What can hang from each mark:
gafi: gopib
duket: mabito
pubik: bino duket fofali goken gopib guvi puleva
fofali: lasuful pubik
goken: mago pubik
bino: pubik
sekop: pubik
mabito: duket
sidi: bedepen
guvi: negiv
gopib: gafi pubik
puleva: mavo pubik
bedepen: pubik sidi
gafis: suvel
suvel: gafis pubik
lasuful: fofali

Each row was made from one small tree. Brackets hold a mark, then the marks that hang from it, in alphabetical order. Every link used is in the known rows. Write each row's tree.
(in the rows, 128 means zero)
Known rows:
[sekop [pubik guvi]]: [139  98 125 152 143 123 130 104 137 109 132 164 124 153 135 129 125 114
 142 115 145 140 115 138 127 136 120 129 126 126 151 134 114 101 152]
[pubik bino duket fofali goken guvi [puleva mavo]]: [138 211 151  83  98 129 149 166 118 150 116  97 113  29 167 164 130 152
  78 134 145  72 159 133  94 114 144 119 121 149 106  91 161 176 124]
[lasuful [fofali [pubik bino duket gopib guvi]]]: [115 159 131 140 118 110 152 102 113 145 136  91 133 107 149 146 132  62
 107 159 127 112 164 124 126 114 142 119 123 126  88 149 171 144 107]
[bino [pubik duket fofali gopib]]: [134 129 126 147 135 124 128 151 135 140 140 125 157  99 122 131 131  91
 119 148 120 121 132 109 154 120 151 133 130 130 131 155 146 114 115]
[sidi [bedepen [pubik guvi puleva]]]: [119 123 141 111 144 115 147 160 146 111 148 142 120 140 115 125 117 213
 165 171 162 144 129 129 114 134  82 118 123 121 154 118  88  91 134]
[goken mago [pubik duket gopib [puleva mavo]]]: [145 147 134  88 130 131 128 139 183  84 116 108 151 104  86 115 131 180
 146 131 112 178 154 129 135 124 132 150 133 128 149  93 142  79 153]
[bedepen [pubik duket puleva]]: [108 123 141 114 128 133 132 158 172 112 158 141 125 152  86 124 120 220
 153 154 138 129 139 123 115 122  88 116 118 132 149 116 118 158 149]
[fofali [pubik [goken mago] gopib puleva]]: [137 162 142 139 120 137 128 127 104 127 129  75 141 146  95 128 129 115
 131 145 103 165 113 122 143 121 142 121 140 113 140 124 165 103 127]
[gafi [gopib [pubik [duket mabito] puleva]]]: [119 107 127 121 143 143 138 156 149  91 117 116 127 130  78 115 138 101
 128 140 107 147 118 132 124 124 139 118 109 126 138 130 143 180 127]
[gafi [gopib [pubik bino duket fofali]]]: [124 112 129 126 132 138 134 144 126 127 112 129 114 125 150 110 137  88
 119  90 143 119 130 140 122 117 114 119 122 135 105 149 152 177 127]
[sidi [bedepen [pubik puleva]]]: [115 100 142 111 149 111 137 169 158 113 154 152 129 173  79 112 118 235
 173 167 151 156 122 125 125 135  83 125 128 117 160 120  78  92 138]
[bino [pubik duket [fofali lasuful] goken [puleva mavo]]]: [139 140 122  76 103 132 127 147 139 132 131 122 149  68 109 149 126  88
 104 123 121 104 159 126 129 136 201 144 129 136 119 131 154 174 128]
[bedepen sidi]: [103 112 118 148 142 117 107 120 150 114 148 141 130 196 110 114 131 133
 147 121 144 136 102 123 122 135 109 133 134 127 177 123 101 110 155]
[suvel gafis [pubik guvi]]: [121  96  99 140 160 123 121  90 114  92 121 180 115 172 140 114 103 122
 158 122 141 132 111 141 132 136 113 144 134 113  86 107  79  96 126]
[sekop [pubik bino duket fofali [gopib gafi] guvi]]: [156 168 128 135 113 144 136 129 154 149 108 132 118  43 192 147 130 137
 102 106 143  97 151 141 127 104 124 109 124 152 101 119 155 123 116]
[gopib gafi [pubik fofali]]: [129  86 111 149 131 139 105 112 138 103 114 185 129 136 140 115 144 148
 152  74 141 154 111 141 155 130 156 143 135 139 119 136 106  81 123]
[pubik bino fofali]: [122 128 133 137 121 124 123 136 111 138 132 151 128 147 160 127 133 111
 112 128 134 113 119 122 126 127 142 133 137 134 131 131 121 116 123]
[bedepen [pubik bino goken gopib [guvi negiv]] sidi]: [126 186 143 140 108 111 122 119 128 213 123  62 102  54 178 124 128 191
 105 119 151  60 125 123  89 108  54 102 114 145 155 134 138 126 122]
[bedepen pubik]: [111  82 132 144 138 117 122 132 146 120 154 171 128 186 106 110 124 190
 159 121 140 137 117 125 132 134  92 130 130 126 164 134  84  97 144]
[fofali lasuful [pubik bino duket goken gopib]]: [125 160 126 118  92 140 139 130 110 185 136  81 125 131 127 148 118  47
  97 119 112 109 166 128 117 122 145 106 122 129 105 146 187 194 129]
[gafis suvel]: [122  93 128 146 144 123 113 124 118 113 153 173 142 194 122 136 153 142
 148 117 116 141 105 119 155 147  97 132 145 123 163 126 107 126 141]
[gafis [suvel [pubik bino fofali gopib]]]: [146 138 131 141 142 123 119 124  90 148 114 135 148 108 182 138 147 164
 120 121 112 102 115 115 143 123  78 129 151 127 113 125 120  97 101]
[bino [pubik fofali [goken mago] [guvi negiv]]]: [149 125 139 152 122 125 114  96  85 145 104 100 129  73 175 127 134  92
 110 128 124 122 102 120 149 138 184 153 130 129 132 170 136 104  94]
[gafi [gopib [pubik duket goken [guvi negiv] puleva]]]: [134 146 128 113 115 143 138 135 119 145 109  76 101  84 120 122 137 110
 120 118 139 107 119 142 103 122 119 105 108 131 109 147 166 227 137]
[sidi [bedepen [pubik duket goken puleva]]]: [114 135 157 105 142 117 141 191 151 143 150 111 110 134  65 133 112 252
 146 164 148 137 139 124 118 127  75 111 117 124 138 109 107 158 138]
[lasuful [fofali pubik]]: [104  75 114 158 137  99 128  81 113  99 147 146 145 208  95 119 135  70
 146 146 122 155 117 123 152 138 176 149 145 109 122 160 113 108 123]
[sekop [pubik bino gopib guvi puleva]]: [153 176 136 120 122 136 137 135 136 144 130 119 132  84 150 144 128 119
 118 140 132 114 134 132 111 112  94 105 123 133 134 113 161 107 140]
[gafi [gopib [pubik goken]]]: [124  90 124 144 144 132 117 133 102 128 123 132 117 173  96 105 138  84
 137  70 132 145  92 140 139 135 106 121 134 119 132 147 120 148 146]
[goken mago pubik]: [126  81 122 141 148 131 104  95 138  75 124 147 136 197 110 102 128 121
 161 114 119 199 112 128 157 144 136 161 144 118 162 132 104  63 149]
[bino [pubik [fofali lasuful]]]: [126  81 103 129 121 131 111 108 119 120 142 164 154 153 138 125 127  24
 131 120 122 133 125 119 150 148 195 151 138 125 139 171 124 113 122]
[gopib gafi [pubik duket [guvi negiv]]]: [132  99 111 134 117 144 121 104 162 127 109 156 111  96 146 123 140 169
 150  88 147 133 138 148 131 130 146 133 104 146 106 146 125 150 128]
[puleva pubik]: [129  76 126 141 140 109 133 122 142 109 147 180 143 175  91 113 132 142
 158 100 140 163 118 127 128 142 123 133 129 116 159 133  77  94 149]
[mabito duket]: [105 100 135 149 137 130 110 152 140 102 147 139 134 210 106 118 134 163
 122 112 119 157 112 124 135 137 107 145 133 119 151 117 112 140 139]
[sidi [bedepen [pubik goken puleva]]]: [118 123 151 113 144 112 133 177 131 141 149 126 118 151  74 125 117 236
 153 157 148 143 117 124 125 133  78 118 131 119 150 113  88 114 134]

Write each row's tree:
[117 149 147 124 121 132 123 161 117 165 141 119 111 141 117 148 124 140
 102 120 129 110 138 124 122 126 109 117 120 136 117 118 136 191 137]	[pubik bino duket goken]
[133 141 136  99 120 119 127 157 131 125 137 138 136 132  83 137 134 172
 125 121 127 124 120 129 122 135 140 136 137 128 145  95 109 125 149]	[pubik goken [puleva mavo]]
[116 157 145 152 121 104 144 124  98 171 122  64 133  87 104 152 133  70
  70 171  86 106 149 111 138 111 173 123 121 126  97 140 168 156  79]	[lasuful [fofali [pubik bino [duket mabito] goken gopib]]]
[111 116 121 116 106 137 126 126 137 123 136 143 125 159 132 129 124  77
 117 125 126 121 146 121 115 141 178 130 123 135 126 136 137 170 138]	[pubik duket [fofali lasuful]]
[138 162 105 116  99 138 126  96 107 144 113 110 131  87 204 131 128  15
 100 120 126 113 154 126 115 127 153 127 136 138 125 143 163  94 126]	[goken [pubik bino [fofali lasuful] gopib guvi]]
[123 125 100 118 153 133 124 104 121  82 124 164 118 154 129 121 103 136
 160 148 136 131 112 139 123 130 114 136 134 113  85  93  94 113 129]	[suvel gafis [pubik guvi puleva]]
[132 116 105 148 154 116 120 109 112 117 111 155 130 142 134 102 109 130
 141 130 121 121 106 126 140 120 124 141 144 115  81 107  96  68 109]	[suvel gafis [pubik fofali gopib]]
[123  95 114 120 142 141 124 137 132  91 132 144 132 179  90 101 141  98
 158 106 132 158  98 139 130 130 112 121 132 118 138 138 127 143 151]	[gafi [gopib [pubik puleva]]]
[121 110 143 139 144 102 148 144 126 124 131 149 114 126 156 117 119 190
 149 151 170 128 125 128 120 133 102 127 128 126 148 135  85  68 115]	[sidi [bedepen [pubik fofali guvi]]]
[105 109 135 162 133 102 138 109 104 127 128  93 128 139  77 144 131  76
  95 171  94 130 132 115 146 130 199 139 124 119 113 147 138 167  95]	[lasuful [fofali [pubik [duket mabito] goken]]]
[133  97 118 146 156 127 120 100 100 101 125 163 137 158 161 141 142 158
 152 119 129 130 109 126 142 147  80 136 145 119 133 129  92 112 129]	[gafis [suvel [pubik guvi]]]
[126  85 131 147 163 126 124 130 127 102 117 149 141 143 113 142 139 183
 129 148  93 131 121 116 146 141 110 140 127 123 137 121  99 149 108]	[gafis [suvel [pubik [duket mabito]]]]
[112 133 130 135 119 112 121 101 154 164 132 114 105 107 183 113 125 193
 134 123 165  79 126 131  90 120  74 120 113 144 166 143 112 127 130]	[bedepen [pubik bino [guvi negiv]] sidi]
[135  97 129 148 157 124 106 117  86 128 127 147 134 170 119 141 141 178
 139 105 114 129  96 121 152 146  76 136 152 117 129 122  89 135 129]	[gafis [suvel [pubik goken]]]
[119 101 100 117 158 129 114 114 132  84 131 176 127 187  93 109 104 156
 168 144 125 144 106 135 135 131 117 144 140 109  90  94  84 113 132]	[suvel gafis [pubik puleva]]
[132 190 138 143 108 132 153 138  97 180 130  69 118  89 155 158 122  79
  92 137 132  99 154 129 117 109 116 100 122 132 105 137 187 173 121]	[fofali [pubik bino duket goken gopib guvi]]
[126 125 109 125  99 134 136 107 117 157 140 123 143 169 140 128 123  32
 123 119 114 129 149 129 126 130 154 120 132 124 125 156 158 127 130]	[fofali lasuful [pubik bino gopib]]
[142 159 123 119 121 158 118 114 160 112 106 117 123  88 173 129 131 135
 128 104 126 162 156 140 149 118 116 132 131 144 118 113 145  90 126]	[goken mago [pubik bino duket [gopib gafi] guvi]]
[126  88 113 122 120 139 103  75 126  81 112 139 133 173 148 102 126  55
 141 104 114 180 128 128 143 149 186 160 145 125 149 143 127  76 139]	[goken mago [pubik [fofali lasuful]]]
[152 173 146 110 107 134 138 130 133 174 116  87 100  54 145 154 122 157
  97 142 137  84 143 137  96 115 119 107 105 141 110 127 172 214 135]	[sekop [pubik bino duket goken [guvi negiv] puleva]]
[130 124 124 128 137 134 110 149 112 132 155 129 150 138  84 142 130 103
 131 144 118 136 106 117 155 135 143 136 139 120 144 141 127 138 132]	[bino [pubik goken puleva]]
[131 104 123  86 136 133 142 157 173  87 122 142 133 130  77 107 138 145
 151  93 139 144 135 148 119 127 121 129 121 126 128 118 131 165 158]	[gafi [gopib [pubik duket [puleva mavo]]]]
[154 129  93  82  99 141 118 133 167 118 127 162 175  68 131 131 139  97
 129 107 116 123 144 131 153 132 210 150 146 139 126 129 124  76 113]	[bino [pubik [fofali lasuful] [gopib gafi] [puleva mavo]]]
[136 191 149 106 108 122 154 163 123 127 104  90 121  19 136 161 133 143
  70 166 118  84 144 123 102 120 189 128 113 144 132  89 148 154 106]	[pubik [duket mabito] fofali goken guvi [puleva mavo]]
[120 146 112 107  97 145 144 128 148 128 148  98 145 156  94 136 120  58
 134 158 110 138 159 124 116 125 164 110 123 122 125 140 181 176 144]	[fofali lasuful [pubik duket gopib puleva]]
[130 186 116 100 138 140 138 135 132 129 119 121 116  84 146 137 100 147
 129 156 129 100 152 135 109 107  82 113 119 125  56  82 141 148 117]	[suvel gafis [pubik bino duket gopib guvi puleva]]
[136 102 117 129 123 132 134 107 113 146 105 127 110 120 172 102 141  78
 129  89 146 112 113 147 112 128 113 122 116 131 118 169 135 157 125]	[gafi [gopib [pubik bino [guvi negiv]]]]
[135 161 117 132 110 145 124 136 133 150 130 149 128 107 174 140 138 122
 118 109 135 116 130 134 134 120 114 115 132 143 121 115 118  93 119]	[pubik bino [gopib gafi] guvi]
[131 176 172 134 123 137 128 162 115 166 109  73 121  83 118 144 129 142
  76 139  82 130 137 112 131 118 132 119 109 136 132 102 156 131  99]	[pubik bino [duket mabito] [goken mago] gopib]
[117 128 157 133 133 136 115 141 123 123 131 114 115 166  95 130 125 156
 125 113 117 158 124 122 137 137 127 132 123 127 135 111 127 149 140]	[pubik duket [goken mago]]
[132 121 137 146 143 132 123 125 154  98 108  98 140 119  97 116 128 123
 122 152  84 181 135 115 149 126 152 145 121 127 162 120 137  76 119]	[goken mago [pubik [duket mabito] gopib]]
[130 138 117 113  81 131 130  94 105 166 113 127 114 100 212 130 130  54
  97 125 134  80 141 129  95 138 186 130 118 143 116 157 144 154 114]	[pubik bino [fofali lasuful] [guvi negiv]]
[124 126 131 123 112 124 135 119 146 134 138 128 118 114 139 118 128 197
 148 160 145 105 120 127 103 127 112 121 116 133 154 139 112 130 133]	[bedepen [pubik [guvi negiv] puleva]]
[125 153 123 132 118 134 148 146 146 123 148  97 146 148  87 134 126 113
 138 174 118 139 141 121 127 114 139 111 128 121 132 133 169 154 139]	[fofali [pubik duket gopib puleva]]
[120  93 105 127 158 123 114 107 119 114 124 185 118 183 131 110 102 143
 150 113 131 126 117 139 136 130 101 147 137 115  76 105  79 109 122]	[suvel gafis [pubik bino]]
[148 135 138 159 130 120 128 108  96 138 115 128 112  99 160 140 126 103
 105 111 144 111 107 133 123 127 138 122 133 132 133 131 136 115 133]	[sekop [pubik fofali goken guvi]]
[156 184 164 136 115 119 138 121  84 161 104  93 125  41 184 134 135 124
  96  91 134 129 134 124 116 118 115 114 125 130 126 115 142  73 105]	[puleva [pubik bino fofali [goken mago] gopib guvi]]
